Each row was made from one small tree. The marks that hang from a mark follow it in brackets, in the order of their numbers. Every link used is in the known rows. Write each row's tree.
Known rows
z967(z452(z900)): -0.008 -0.101  3.200 -0.344 -0.031  0.506 -0.030 -0.549  0.066 -1.364 -0.086  1.107 -0.460  1.069  0.275 -0.417 -1.563  2.296 -0.080  1.464 -0.904  0.208 -0.032 -0.705
z900(z452(z967)): -0.831  0.794  3.102  1.629  0.186  0.230  0.073 -0.391 -3.627  1.725  0.371  1.012  0.152 -1.057  0.123 -0.233 -0.564  1.262 -0.655  0.275 -0.005 -0.110  0.941 -1.524
z452(z900 z967): -0.171  0.443  2.778  0.451  0.742  0.488 -0.387 -0.284 -1.742  0.389  0.320  1.301  0.956  0.065  0.470 -0.516  0.358  3.976  3.348  0.704 -1.784  0.070 -0.337 -1.097
z115(z309(z900(z452))):  0.186 -0.473  3.938  0.809 -0.775 -0.407 -0.034  0.033 -2.580  1.730 -0.460 -0.772 -0.175  0.918 -0.360 -0.503 -1.753 -2.519  0.718  0.601  0.055 -1.001  0.998 -0.305
z309(z900(z452 z640)): -0.231 -1.103  0.303  0.987 -0.082 -0.082  0.049  0.158 -2.301  0.877 -1.145  0.799 -0.712 -0.412 -0.457  0.192 -2.356 -3.040 -1.006 -0.769  1.499  0.131  0.529 -0.274
z115(z309 z452):  0.464  0.843  3.459  1.086 -1.353  0.362  0.337 -0.677  0.202  0.530  0.585 -1.096  2.281  0.100 -0.411 -0.083 -1.056  0.828  3.519  0.944 -1.170 -1.009  1.185 -0.004
z640(z967(z452)): -0.350 -1.146  2.115  0.101  0.311  0.696  0.183  0.456  0.004 -0.900  0.084  0.815  0.431  1.489 -0.156  0.013  2.086  0.173 -0.983  0.812 -0.829  0.481  0.090 -0.010
z452(z900(z309) z967): -0.364  1.071  1.913 -0.289  0.429 -0.443 -0.324 -0.095 -1.708  0.213  0.803  0.658 -0.181  0.963  1.262 -0.519 -0.260  3.864  3.809  0.749 -1.099 -0.237 -0.659 -0.689
z452(z900(z640) z967(z309(z115))): -0.241  1.059 -1.532 -0.517  0.532 -0.143 -0.450 -0.760  0.950  1.348  0.641  0.101 -0.584 -1.134 -0.162  0.160 -1.445  3.124  0.533 -0.746 -0.254  0.560 -0.616 -0.738
z900(z309(z115) z452 z640(z967)): -0.678  1.104 -0.822 -0.075 -0.142 -0.274  0.253  1.349  1.065 -0.012  0.875 -0.502 -2.090 -0.788  0.178  0.528  0.525 -1.305 -4.173 -1.352  2.514  0.152 -0.011  0.370
z900(z309 z452(z967) z640): -1.053  0.951  0.830  1.239  0.298 -0.461  0.208  0.020 -3.216  1.512  0.452  0.195 -2.674 -0.813  0.685  0.158 -3.309  0.821 -0.786 -1.083  1.845  0.202  0.708 -0.987
z309(z115(z452(z967)) z900(z640)):  0.447  0.896 -2.401  0.410 -0.374 -0.174 -0.383 -1.502 -0.086 -1.999 -1.129 -0.187  2.011 -0.748 -0.359  0.787  0.082 -1.663  0.371 -1.485 -0.481 -0.242 -0.230  1.031
z115(z309(z900(z640)) z452(z967)):  0.665 -0.279  1.323  1.258 -0.510 -0.076 -0.259 -0.395 -1.459 -0.152 -1.598 -1.859  1.353  0.313 -0.547  0.209 -1.456 -1.155  4.634 -1.233 -1.172 -0.411  0.639  0.266
z967(z309(z115) z452(z900)):  0.089  0.694  0.110 -1.477 -0.160 -0.456 -0.293 -1.441  2.310 -0.537  0.614  0.273 -0.972  0.174  0.150 -0.517 -2.014  2.117 -2.322  1.352 -0.263 -0.094 -0.189 -0.301
z640(z900):  0.107 -0.609  0.508  0.414  0.326  1.153  0.725 -0.478 -1.618  0.778  1.258  0.394  1.948  0.869 -0.206 -0.024  2.299 -0.666  0.641  0.795 -0.952 -0.051  0.048  0.187
z115(z452(z900(z309 z640) z967)):  0.329  1.355 -0.715  0.653  0.203 -0.155 -0.203  0.089  0.030 -1.220 -0.621 -0.368 -0.700 -1.065  0.881 -0.074 -1.379  3.177  3.717 -0.719 -0.158  0.116 -0.069 -0.471
z452(z900(z309)): -0.202  0.756  1.648 -0.749  0.013 -0.362 -0.065 -0.112 -0.111  0.106  1.242  0.935 -0.220  1.081  1.198 -0.527 -1.042  3.016  2.902  1.397 -0.343 -0.421 -0.561 -0.035
z967(z452(z900(z309(z115) z640))): -0.134  1.546  0.813 -1.344 -0.363 -0.588 -0.121 -0.825  2.236 -2.797  0.702  0.095 -3.356  1.252  0.768  0.173 -3.917  1.433 -3.063 -0.259  1.533  0.252 -0.636  0.249
z967(z309 z452): -0.654 -0.821  0.566 -0.335 -0.054 -0.332  0.267 -1.748 -0.232  1.408  0.619  0.632 -0.289  0.918 -0.026 -0.152 -2.773  0.549 -0.300  1.604 -0.186  0.183  0.609 -0.296
z967(z452): -0.550 -0.432  3.349  0.193 -0.154  0.216  0.185 -1.452 -0.960 -0.725  0.627  1.294 -0.170  1.504  0.014  0.085 -2.016  0.367 -1.298  1.274 -0.486  0.248  0.386 -0.211

Write each row's tree
 1.002  0.900  3.753  0.766 -1.089  0.601 -0.072  0.083  1.285 -0.396 -0.376 -1.171  1.832 -0.406 -0.093 -0.388 -0.811  2.717  4.182  1.072 -1.896 -0.829  0.740 -0.599 : z115(z309 z452(z900))
-0.155 -0.266 -0.240 -0.575  0.695  0.262 -0.019  2.441  1.346 -0.167  0.232  0.110 -0.817  0.701  0.605  0.092  1.710  1.803  2.597 -0.633  0.175  0.746 -0.863  0.200 : z452(z900(z309 z640(z967)))
 0.644  1.132 -3.514 -0.265 -0.581 -0.025 -0.080 -0.829  3.544 -0.047  0.036 -0.371  0.333 -2.375 -0.451  0.235 -1.256  1.920  0.233 -0.189  0.128  0.029  0.093  0.158 : z967(z309(z115(z452(z900(z640)))))
 0.691 -0.855 -3.511  0.325  0.462  0.518 -0.061  1.905  2.967  0.714 -0.957 -0.840  0.991 -2.421 -0.519  0.015  2.632  1.777  3.296 -0.300 -0.771  0.752  0.091 -0.219 : z115(z452(z900(z640(z967(z309)))))
 0.375  1.042 -0.768  0.055 -0.399 -0.110  0.068  0.166  1.541 -1.387 -0.278 -0.121 -0.611 -0.917  0.617  0.094 -2.113  2.088  2.866 -0.016  0.529 -0.101  0.056  0.188 : z115(z452(z900(z309 z640)))
-0.035 -0.012 -1.067 -0.683 -0.297 -0.275 -0.177 -1.100  0.195 -0.836  0.627  0.901  0.906  1.174 -0.481  0.986 -1.233 -2.606 -0.956 -0.819  0.666 -0.024 -0.755  1.265 : z309(z115 z900(z640))
-0.079  1.670  1.277 -1.702 -0.446 -0.702 -0.135 -1.388  1.853 -2.555  0.605  0.511 -1.851  1.586  1.106 -0.356 -2.389  1.766 -2.495  1.168  0.405 -0.589 -0.647  0.303 : z967(z452(z900(z309(z115))))
 0.294  0.057 -1.303 -1.635  0.137  0.269  0.641  0.321  1.406 -2.369  1.105 -1.401 -0.616  2.244  0.558 -0.226  4.045 -2.156 -4.181  0.215  0.151 -0.288 -0.954  1.287 : z640(z900(z309(z115)) z967(z452))
-0.323 -0.315  1.470  0.912  0.239 -0.371 -0.325 -0.428 -4.155  1.091 -1.122  0.689  0.487 -0.333  0.166 -0.556  0.236 -1.407  0.382  0.073 -0.375 -0.430  0.373 -0.981 : z309(z900(z452(z967)))
 0.249 -0.257 -0.994 -1.679  0.354  0.018 -0.285  0.245  3.237 -0.545  0.173 -0.377 -0.427  0.156 -0.048 -0.468  2.533  1.594 -1.832  0.891 -0.887  0.266 -0.738 -0.045 : z640(z967(z309(z115) z452(z900)))
-0.122  0.335  2.314 -1.046 -0.080 -0.406 -0.039 -0.605  0.355 -1.584  0.170  0.662 -1.948  1.844  1.349 -0.539 -2.554  2.170  0.316  1.505 -0.110 -0.289 -0.278 -0.261 : z967(z452(z900(z309)))
-0.082 -2.098 -0.894  0.724  0.387  0.242 -0.033  2.214 -1.258  0.812 -1.361  0.184 -0.233 -0.496 -0.694  0.215  2.091 -3.134 -1.069 -1.174  0.865  0.647  0.089  0.044 : z309(z900(z452 z640(z967)))
-0.431 -0.937  0.393  1.309  0.541 -0.186 -0.299  0.029 -4.049  0.983 -1.262  0.496 -0.912 -0.647 -0.293  0.154 -1.751 -1.737 -0.360 -1.324  0.599  0.390  0.345 -0.974 : z309(z900(z452(z967) z640))
 0.038 -2.326 -1.237 -0.025  0.516  0.329 -0.104  1.634 -0.344  0.208 -0.693  0.501  1.397  1.235 -0.642  0.543  2.762 -2.370  1.934 -0.967 -0.383  0.716 -0.721  1.072 : z309(z900(z640(z967)))
 0.038  0.365  0.271 -0.182 -0.713 -0.483 -0.198 -1.094 -1.103 -0.088 -0.121  0.795  0.559 -0.220 -0.162 -0.124 -0.249 -2.956 -3.564  0.301  0.818 -0.863  0.097  0.340 : z309(z115 z900(z452))
-0.018  1.914  0.543 -1.413 -0.450 -0.592 -0.174 -0.643  1.526 -0.924  1.918  0.666 -0.304  1.060  1.169 -0.225 -0.608  2.423  0.174  1.005  0.294 -0.834 -1.005  0.650 : z452(z900(z309(z115)))
 0.862 -0.772  1.019  0.903 -1.116 -0.012 -0.014 -0.226  0.076 -0.285 -1.246 -1.498  1.400  0.496 -0.680  0.315 -2.452 -2.409  3.723 -0.647 -0.357 -0.446  0.723  0.800 : z115(z309(z900(z640)) z452)
 0.073 -1.006 -2.318 -0.781  0.167  0.143 -0.251  0.937  1.365 -1.029  0.056  0.422  1.224  1.208 -0.696  0.919  3.118 -3.032 -0.995 -1.269  0.159  0.331 -1.129  1.658 : z309(z115 z900(z640(z967)))
 0.074 -0.975 -3.099 -0.771 -0.026 -0.791 -0.206  0.669  0.491  1.733 -0.449 -0.485  0.536 -0.872 -0.440 -0.408  3.366 -3.392 -2.700  0.246  0.398 -0.511 -0.222  0.515 : z640(z967(z309(z115 z900(z452))))
-0.445 -0.670 -2.171 -0.911  0.207 -0.074  0.183  0.012  2.768  0.009  0.680 -0.526 -1.283  0.238 -0.637  0.542 -0.001 -0.784 -3.765 -0.651  0.775  0.973 -0.139  0.398 : z900(z640(z967(z309(z115) z452)))
 0.314 -0.320 -3.443 -0.189  0.373  0.514  0.657  1.075  0.702  2.131  0.657 -1.524  0.358 -1.731 -0.683 -0.441  5.661 -2.333 -4.334  0.070  0.423 -0.093  0.042  0.061 : z640(z900(z452) z967(z309(z115)))
-0.768 -0.393 -0.150  0.619  0.285 -0.108  0.384  2.117 -0.653  1.266  0.285 -0.250 -1.838 -0.585  0.318  0.256  0.259 -0.650 -1.582 -1.091  2.041  0.467  0.478 -0.055 : z900(z309 z452 z640(z967))
 0.647  2.501  0.070  0.211 -0.336  0.421 -0.421 -1.268  1.020 -1.982  0.000  0.287  2.056 -1.710  0.281 -0.296  1.445  3.369  0.928  0.393 -1.777 -0.663 -0.284 -0.450 : z309(z115(z452(z900 z967)))
-0.469 -2.023 -0.993 -0.197  0.759  0.122  0.313  0.909  1.311  1.199  0.042 -0.156 -0.764  0.401 -0.648  0.561  0.007 -0.296 -0.925 -0.350  0.248  1.303  0.160 -0.138 : z900(z640(z967(z309 z452)))
 0.114 -1.557 -2.468  0.501  0.817  0.804  0.817  1.841 -0.965  3.181 -0.048 -1.269  0.202 -1.489 -0.612 -0.659  5.304 -1.864 -1.500  0.400 -0.270  0.231  0.558 -0.736 : z640(z900(z452) z967(z309))
 0.650  0.526 -2.677 -0.024 -0.925 -0.130 -0.097 -1.370  1.431 -2.075 -0.673  0.047  1.710 -0.516 -0.626  0.906 -0.621 -2.907 -0.385 -0.775  0.375 -0.484 -0.154  1.567 : z309(z115(z452) z900(z640))
 0.307 -1.000 -3.803  0.547  0.185 -0.567 -0.234 -0.962 -1.015  1.160 -1.728 -0.577  1.895 -1.231 -0.433  0.162 -1.129 -1.302  3.958 -0.718 -0.596  0.226  0.290  0.107 : z115(z452(z967(z309(z900(z640)))))
 0.024 -2.669 -0.504 -0.287  0.490  0.238 -0.076  1.080 -0.108 -1.548 -1.389  0.229 -0.348  1.930 -0.597  0.537  1.012 -3.005 -0.586 -0.793 -0.099  0.934 -0.609  0.761 : z309(z900(z640(z967(z452))))
-0.159  0.480  0.406  0.543  0.012  0.117  0.866  0.166 -2.556  1.073  0.924 -0.710 -1.173  0.006  0.756 -0.440  0.831 -1.618 -1.949  0.558  1.222 -0.502  0.597 -0.304 : z640(z900(z309 z452))
 0.825  0.982 -2.275 -0.082 -0.189  1.020 -0.190  1.240  3.792 -2.336 -0.397 -0.317  1.213 -1.916 -0.512  0.474  3.405  1.189 -0.270 -0.906 -0.525  0.342 -0.450  0.298 : z309(z115(z452(z900(z640(z967)))))
-0.876  0.137  0.593  1.091  0.496 -0.458  0.052 -0.649 -2.919  3.880  0.368  0.360 -0.263 -1.814 -0.038 -0.539 -1.295  1.429  0.120  0.548  0.097 -0.053  1.031 -1.659 : z900(z452(z967(z309)))
